Known rows, with every way that one mark hangs from another
K_754[K_358[K_523] K_814]: [ -5.6  -0.2  22.8 -30.8  34.7 -26.0  -0.9 -18.9  31.0  11.2  -2.8  -9.0
  20.0   7.2 -17.8  36.4 -15.4 -16.8  10.3   7.8 -27.1  -0.5 -28.7  -1.2]
K_754[K_358[K_523[K_581]] K_814]: [ -0.8   3.7  23.9 -29.8  15.0 -24.6  22.5  -7.6  30.0  18.4  -9.0  -6.4
  20.7   8.2 -34.4  42.8 -13.3 -28.7  46.9  -7.9 -15.1   6.2 -22.7  -2.8]
K_523[K_581[K_804[K_814 K_934 K_991]]]: [-23.8  10.7  15.7 -41.2  -1.0  52.0  18.2  -3.1  -6.0  17.4 -14.6 -28.1
  -6.0  31.6 -39.5  51.2 -10.1 -20.4  34.0 -21.0  30.2 -12.6  22.8   7.1]
K_358[K_523[K_581[K_804[K_934 K_991]]]]: [ -6.1  12.4  18.6 -33.9   9.2  16.2  15.8  -6.7   4.8  30.5   2.1 -29.6
   6.2  17.6 -36.9  48.1   8.1 -34.9  18.5 -31.4  18.6  12.1  25.7  10.0]
K_523[K_47[K_865] K_581[K_804[K_934]]]: [-12.3  -4.4  22.6 -25.6   8.9  25.5   8.7  18.5 -18.6  20.3   8.5 -32.2
  -1.2  12.0 -37.7  10.5  -3.6 -15.3 -15.2 -37.3  41.2  -7.3  27.5   3.9]
K_804[K_814 K_991]: [-29.5  -0.8  -6.0 -40.1  11.1  31.4   6.8 -17.8   8.7  -9.0 -17.3 -14.9
 -16.7  19.6 -17.0  48.2 -14.3  -2.1  21.8  -2.3   4.9 -13.9  -1.4 -12.6]
K_804[K_814 K_934 K_991[K_865]]: [-34.7  28.5   2.8 -40.7  17.5  33.7  22.8 -17.3  -1.0  24.0  -1.9 -22.2
 -11.8  24.5 -13.4  43.5  -7.2  -3.2  33.0   9.4   2.2 -13.5   7.0   5.2]
K_804[K_581[K_523] K_814 K_991]: [-31.7  -9.7  -5.7 -26.8  -5.6  35.1  -0.6 -35.7  11.3  -9.8   3.7 -25.7
 -27.5  25.7 -33.0  45.2  -2.7  -4.2  29.1  -6.5   9.8  -0.4  11.3  -0.4]
K_934[K_510 K_804[K_814 K_991]]: [-34.9 -13.0  -1.3 -49.7 -15.4  50.2   0.6 -24.3  -7.2  21.7 -22.5 -35.2
 -17.6  13.0 -15.0  59.8 -11.3  19.4  47.2 -18.1  14.3 -21.2 -13.3 -42.3]
K_804[K_581[K_523[K_47]] K_814 K_991]: [-20.8 -22.1  -5.2 -20.6 -13.3  43.6  -8.8 -18.7  -9.9  -3.5   9.8 -21.8
 -27.9  25.4 -37.8  45.9  -0.1   3.6  18.5 -13.7  20.5  -0.1  12.3  -6.7]
K_934[K_510]: [ -8.7  -0.5  -7.7 -24.5  -4.5  12.2  10.2  -4.6   4.9   4.2   3.7 -25.8
  -4.6   6.2  -4.8  17.3  -1.2   3.8  32.8 -23.0   4.7  -0.9   3.4 -25.1]
K_991[K_865]: [-13.3  25.4  -2.3 -24.9  15.8  -2.7  16.2 -20.6  13.9   0.4  -5.9 -22.3
   1.4   0.9  11.7  11.9 -13.3  -6.7  19.4  -2.9   5.2   6.0   3.2   3.6]
K_581[K_523[K_47] K_804[K_991]]: [-10.3  -1.1   9.1 -15.2   5.8  25.9 -34.3 -22.1  -8.7 -17.3  -3.6 -33.7
  -0.7  -4.5 -19.8  35.3  11.6 -14.9 -25.8 -28.5  21.0  -7.6  18.3   9.7]
K_934[K_804[K_991]]: [-21.7  -6.8   0.9 -18.8   6.2  24.9 -14.9 -13.7   3.7  13.7 -23.2 -29.7
  -8.4  -2.4  -9.4  40.5 -28.2  16.7   4.0 -24.3  22.6  -3.8  -4.1 -28.2]
K_47[K_865]: [-26.8  -6.7   5.8 -26.5  27.5   0.9   9.3 -10.1  16.7  -9.8   0.6 -20.2
 -10.9   5.4 -12.7   6.7 -13.3  -0.3 -14.6  -9.9   5.7  -3.2   0.1 -10.5]
K_358[K_523[K_581]]: [ -1.0   0.8   7.5 -22.7   6.9  -8.1  28.6  -3.4  17.5  11.2   2.1 -10.7
   2.3   3.6 -26.3  28.7 -14.7 -40.4  35.7 -25.0   3.3  24.9   9.1  -3.6]
K_804[K_581[K_523] K_934[K_510] K_991]: [-18.1  -3.6  -7.5 -15.9 -20.1  34.6  -0.2  -8.3  -5.8  25.0  31.7 -37.8
 -17.9  28.5 -30.6  32.6  21.1  11.3  33.8 -30.2  13.9   3.4  25.9  -9.8]
K_523[K_47 K_581]: [  4.4  -9.0  -3.1  -7.2  -6.7  12.5  18.6  22.7 -10.7   5.9  -5.8 -14.8
  -1.4  -1.4 -29.4  22.2 -16.9 -16.8  30.5 -35.4  34.0   8.4  14.8 -12.4]
K_934[K_804[K_991[K_865]]]: [-24.8  12.8   0.7 -23.3   5.7  15.0  -2.1 -28.4   4.5  25.1 -24.9 -35.4
  -4.1  -6.7   4.1  39.3 -22.3  13.8  16.7 -12.1  21.5  -0.8  -8.9 -15.4]
K_934[K_510 K_804[K_814 K_991[K_865]]]: [-40.4  10.4  -0.1 -57.2 -19.8  39.8  12.1 -39.0   0.3  31.2 -23.2 -38.2
 -15.2   8.2   0.4  57.6  -7.7  17.2  59.2  -6.4   9.2 -19.9 -15.6 -32.9]
K_754[K_358]: [ -5.5   2.7   6.2 -11.5  27.2   3.4  -3.2 -10.2  20.4  -2.0  -4.9 -14.4
  12.6   1.5 -10.0  32.9 -11.6   6.8   6.5 -11.9   7.4  -7.7 -10.7  -4.2]
K_358[K_523]: [ -4.2   0.0   9.2 -27.5  27.8  -6.6   7.3 -14.5  20.3   7.4  12.3 -10.3
   2.8   7.7 -10.4  18.3 -12.0 -25.9   2.6 -10.3  -8.6  14.8   2.3  -2.1]
K_581[K_804]: [ -5.5   5.9  13.2 -22.8  16.1  16.8  -9.3 -14.8  11.8 -13.2 -13.2 -26.3
   5.9   4.2  -2.6  12.3 -15.5 -14.0 -14.6 -15.4  20.9  -1.9  13.3   5.4]
K_523[K_47[K_865] K_581[K_804[K_814]]]: [-22.3 -14.6  21.5 -51.2  -3.5  33.0  15.9  -5.5  -4.0  -3.7 -12.3 -25.7
 -11.7  15.1 -38.0  24.6 -11.0 -20.1   8.5 -20.1  33.2 -14.3  13.8  -5.4]

Rows
[-17.2 -23.7   5.1 -10.3   0.8   9.5  -7.6 -13.6  -0.2  -8.7  24.2 -27.1
 -23.1   6.2 -29.7   2.2  -4.1   4.4 -22.6 -23.3  20.0   8.7  16.7  -3.3] : K_804[K_581[K_523[K_47[K_865]]]]
[-13.3  20.1  17.0 -29.3   5.6  32.3 -11.7 -17.8  -3.8  12.9  19.4 -45.9
   2.9  12.0 -12.6  11.2  17.6 -21.2  -2.3 -28.9   4.8 -10.5  26.0  12.6] : K_581[K_523 K_804[K_934[K_510]]]
[-28.2 -24.3  -5.9 -36.1 -35.5  52.5   1.9 -22.4  -2.7  30.7 -13.5 -35.6
 -29.6  29.9 -21.9  54.8 -14.5  34.9  62.5 -19.8  31.0 -11.7   0.8 -48.6] : K_934[K_510 K_804[K_581 K_814 K_991]]
[ -5.5 -18.5  26.6 -37.8   7.3  -1.3  10.6  -7.3   2.2  10.1   4.1 -22.0
   1.6  -0.9 -37.3  22.2  -0.9 -35.1 -12.7 -32.1  22.4  10.0  15.5   0.9] : K_358[K_523[K_47[K_865] K_581[K_804]]]
[ -9.8 -21.3   9.6 -29.6  10.4  -9.5  24.9  -1.1   4.8  16.8  14.2 -13.1
  -5.9   0.6 -39.4  24.1  -4.4 -30.0   8.6 -26.9  11.0  13.8   5.2 -11.7] : K_358[K_523[K_47[K_865] K_581]]
[-26.4   3.4   4.2 -41.7   5.8  41.4  22.2   1.4  -5.9  27.2  14.3 -23.2
 -12.6  35.3 -15.1  28.9   1.0  -3.7  44.9 -10.5  -1.4 -19.5   9.7 -17.7] : K_804[K_814 K_934[K_510]]
[-31.0  16.4  -3.9 -33.0   0.2  34.6  23.1 -19.3  -2.4  34.8   9.7 -27.2
 -23.0  42.8 -21.6  43.0 -11.1  11.3  45.6   7.6  17.8   2.6  16.8   2.2] : K_804[K_581 K_814 K_934 K_991[K_865]]
[  3.7  15.7  28.1 -30.5  13.3  12.5  19.0  -4.8   6.5  31.6   7.8 -26.4
  12.4  18.2 -31.3  26.2  -2.6 -46.4  11.4 -28.0  13.6  13.4  26.6  14.3] : K_358[K_523[K_581[K_804[K_934]]]]
[  7.7   4.9  17.2 -11.3   1.2  32.5   6.6  29.1 -23.0  20.3   5.8 -25.8
   4.5  14.6 -33.9  18.8  -4.0 -24.4   7.3 -42.9  45.1  -3.1  31.7   6.1] : K_523[K_47 K_581[K_804[K_934]]]
[-14.4  11.9  12.0 -21.8  19.3  35.1 -11.8  -3.6  -4.0  10.4  -3.0 -34.1
   1.3  18.7 -18.0  31.9  -3.1  -4.7 -17.3 -20.7  23.6 -11.0  21.7   6.4] : K_581[K_804[K_934 K_991]]
[-25.1 -33.2  14.4  -8.2  -1.1  24.2 -16.5 -16.2  -8.0  12.2  12.3 -36.7
 -25.0   0.3 -24.4   8.8 -19.5  14.6 -27.5 -28.1  32.1   2.8   7.5 -20.2] : K_934[K_804[K_581[K_523[K_47[K_865]]]]]
[-28.2 -21.7   2.7 -26.8 -10.6  49.7   2.0 -22.1   2.7  21.2 -17.7 -29.0
 -27.2  26.4 -21.4  51.1 -30.4  26.0  31.4 -15.2  32.7  -5.5   0.5 -31.7] : K_934[K_804[K_581 K_814 K_991]]
[ -4.1   3.8  19.9 -17.1   7.2  21.2 -29.5 -17.0  -7.3 -16.8   3.8 -31.8
   2.1  -7.7 -14.7  11.3   0.0 -26.3 -35.2 -26.7  18.8  -6.0  19.0  17.3] : K_581[K_523[K_47] K_804]
[ -4.6  15.6   3.1 -27.4 -20.2  14.8  11.5  -9.7 -13.9   8.1 -18.5 -30.2
   5.8  -9.1 -20.5  45.7  -1.2 -13.5  32.6 -27.7  47.1   4.3  19.0   5.1] : K_523[K_47 K_581[K_804[K_991[K_865]]]]
[-14.6   3.2  -7.8  -8.4 -14.4  12.2  -6.7 -24.6  -6.8   5.2  14.6 -27.8
 -12.9  -1.2 -20.3  32.9   6.2   5.9  15.9 -17.8  24.9  12.8  15.7   4.4] : K_804[K_581[K_523[K_47]] K_991[K_865]]
[-21.0  -6.7  24.4 -28.9  17.8  15.0 -22.7 -23.9  -2.3 -23.5   5.6 -31.9
  -5.4  -6.1 -21.7   6.8   6.2 -21.0 -54.9 -22.4  15.6  -7.1  15.0  11.7] : K_581[K_523[K_47[K_865]] K_804]
[-22.7  27.1  -8.1 -33.3  -6.2  19.7  19.3 -12.6  -6.7  36.8  11.7 -35.9
  -4.6  13.9  -6.6  38.7  16.3  11.5  45.6 -16.2   5.6  -7.3  10.9 -12.5] : K_804[K_934[K_510] K_991[K_865]]
[  2.5   7.1  20.1 -36.7   6.6  -0.4  15.5 -17.2  18.8   9.2  -6.9 -20.3
   9.5   4.5 -21.6  28.7  -9.8 -45.3  19.9 -29.8  15.3  18.2  19.6   8.0] : K_358[K_523[K_581[K_804]]]
[-41.0  13.1   5.0 -47.1   3.2  34.0   9.8 -38.1   9.1  22.3 -29.3 -31.7
 -15.4   3.7  -0.1  52.0 -26.5   8.5  28.9   1.5  11.6 -14.0 -13.6 -14.7] : K_934[K_804[K_814 K_991[K_865]]]
[ -3.7   3.0  13.1 -36.7  -1.3   4.7  11.1 -21.9  14.7   7.1 -11.0 -24.1
   6.2   7.0 -33.8  50.3   0.1 -39.3  23.4 -30.6  19.5  12.5  14.6   3.7] : K_358[K_523[K_581[K_804[K_991]]]]
[-12.1   5.3  24.8 -55.4   5.1  17.9  26.5 -28.0  20.4   4.4 -10.6 -16.5
   0.7  17.7 -29.1  39.1 -11.2 -51.2  34.7 -14.9   6.2   4.7  11.3   9.6] : K_358[K_523[K_581[K_804[K_814]]]]
[ -0.5  -7.1   4.9 -18.8 -14.3  27.1  -1.3   7.0 -17.3   1.8 -14.8 -25.9
   2.8  -0.6 -35.1  45.4  -4.1 -12.1  16.4 -40.9  47.9   0.9  21.1  -4.9] : K_523[K_47 K_581[K_804[K_991]]]
[-28.7   5.9   9.9 -52.4  -4.7  54.9   3.2 -13.4 -12.1  22.1   1.0 -37.9
  -9.4  34.2 -20.3  49.2  12.6   0.0  25.5 -16.2  12.5 -26.5  16.3  -7.8] : K_581[K_804[K_814 K_934[K_510] K_991]]
[  7.5 -10.1   4.8 -18.9   3.0  -2.9  22.1  10.8  -2.0  16.5  10.5  -7.2
   3.0   2.1 -34.1  32.3  -8.2 -35.4  29.5 -32.8  15.1  18.0  10.6 -10.0] : K_358[K_523[K_47 K_581]]
[-31.7 -27.2   9.7 -30.9   2.1  30.9   1.6 -21.2  -1.3  -7.3  20.6 -23.3
 -32.0  24.4 -38.0  17.3  -4.2  -1.2  -9.7  -5.6  12.2  -1.9  12.0  -5.4] : K_804[K_581[K_523[K_47[K_865]]] K_814]
[-13.3  34.4   7.8 -32.2  -3.7  21.7  21.7  -8.5  -2.4  25.4  -6.7 -36.9
   6.5  10.6 -18.3  34.2   1.2 -18.5  32.5 -21.8  34.1   0.9  26.7  17.3] : K_523[K_581[K_804[K_934 K_991[K_865]]]]
[  2.7 -12.3  22.1 -23.9  28.2 -19.8  -7.8  -1.1  11.8  16.4   2.6  -8.0
  20.9   5.1 -27.4  42.0 -12.2 -13.3   2.1  -1.3 -16.3  -6.2 -25.6  -6.8] : K_754[K_358[K_523[K_47]] K_814]
[-24.5  35.2   8.5 -35.1   5.0   9.2 -15.9 -52.7  12.7 -13.1 -11.8 -41.3
   6.4 -10.8  -0.7  32.8   9.1 -22.6  -9.7  -9.8   9.7  -0.4  15.3  24.0] : K_581[K_523 K_804[K_991[K_865]]]
[-15.7 -22.1  29.8 -35.2  36.8 -26.4  -1.4 -11.4  15.4  14.2   7.5  -9.3
  12.7   3.5 -32.5  34.6 -11.3  -3.9 -18.6   3.0 -19.2 -11.8 -31.1 -12.3] : K_754[K_358[K_523[K_47[K_865]]] K_814]
[  7.7  -2.1   9.0 -16.4  -9.8  20.8   1.6  13.3 -14.2  -3.3 -10.0 -25.2
   7.0  -0.4 -23.9  20.5 -11.0 -21.2  15.0 -40.6  45.1   0.9  22.2   1.6] : K_523[K_47 K_581[K_804]]
[-27.5  16.0  23.4 -47.4   2.8  50.1  -4.8 -27.9  -7.8  11.8  13.0 -39.5
  -7.1  25.8 -17.7  22.9  13.9 -27.3  13.3 -15.9  -5.2 -24.3  21.1  13.0] : K_581[K_523 K_804[K_814 K_934[K_510]]]
[-12.5   3.6   6.8   0.2  10.4  24.1  -0.8  -5.1   2.3  13.3  27.7 -29.2
 -14.9  26.6 -23.8   5.4  -3.6  -8.7   1.8 -22.2  11.1  12.4  32.2  12.8] : K_804[K_581[K_523] K_934]
[ -9.8   5.6  34.0 -50.8  11.6  13.3  18.8 -32.8  29.7  13.5 -12.3 -16.1
  19.5  13.5 -36.5  60.3  -7.7 -39.3  35.4 -12.0   5.8  -3.9  -3.9  13.3] : K_754[K_358[K_523[K_581[K_804[K_814]]]]]
[-34.0 -11.5  31.1 -47.5  19.8  35.6 -13.5 -36.0  -3.6 -21.3   2.0 -30.1
 -13.3   7.6 -22.6  18.4   2.7 -23.5 -42.3  -9.9   6.8 -19.2   8.6  13.3] : K_581[K_523[K_47[K_865]] K_804[K_814]]
[-30.9 -11.7  10.4 -26.2  -3.6  45.4  -7.8 -31.8  10.2   7.5  -5.5 -29.1
 -27.4  18.9 -19.5  24.0 -31.4  -0.6  15.3 -13.0  16.3  -0.7   6.4 -10.4] : K_934[K_804[K_581[K_523] K_814]]
[-11.2  -9.0   6.0 -37.3 -17.5  45.1   4.6  -5.0 -13.0  -2.0 -24.9 -21.8
  -7.2  16.0 -41.1  57.7  -6.4 -17.5  31.6 -29.7  40.7 -13.1  15.0  -5.4] : K_523[K_47 K_581[K_804[K_814 K_991]]]
[-11.4  -9.3 -10.6 -15.6 -20.5  34.1  11.2   6.5 -10.2  36.9  22.6 -34.7
 -17.7  35.9 -24.2  36.8  10.9  27.1  53.2 -27.0  25.8   0.3  21.2 -24.5] : K_804[K_581 K_934[K_510] K_991]
[-24.8  44.0  14.5 -33.3  14.3  23.5 -10.7 -37.4   3.5  12.5   4.6 -41.5
   4.7   3.3  -7.8  29.7  12.1 -21.1 -13.7  -9.3   7.1  -3.3  24.1  33.3] : K_581[K_523 K_804[K_934 K_991[K_865]]]
[-32.1  26.9   9.7 -55.3   4.0  28.2   4.5 -46.9  12.2  -1.6 -26.2 -32.2
  -3.7  12.0  -4.7  46.1  -9.1 -10.1  19.7  10.0  13.0 -13.3   2.8   9.9] : K_581[K_804[K_814 K_991[K_865]]]
[-34.1  -9.0   5.8 -36.3   7.8  46.2  -2.3 -23.4   2.6  11.6 -29.8 -25.1
 -19.5  13.8 -12.4  52.6 -35.2  13.3  16.5 -11.2  14.7 -17.1 -10.1 -27.4] : K_934[K_804[K_814 K_991]]
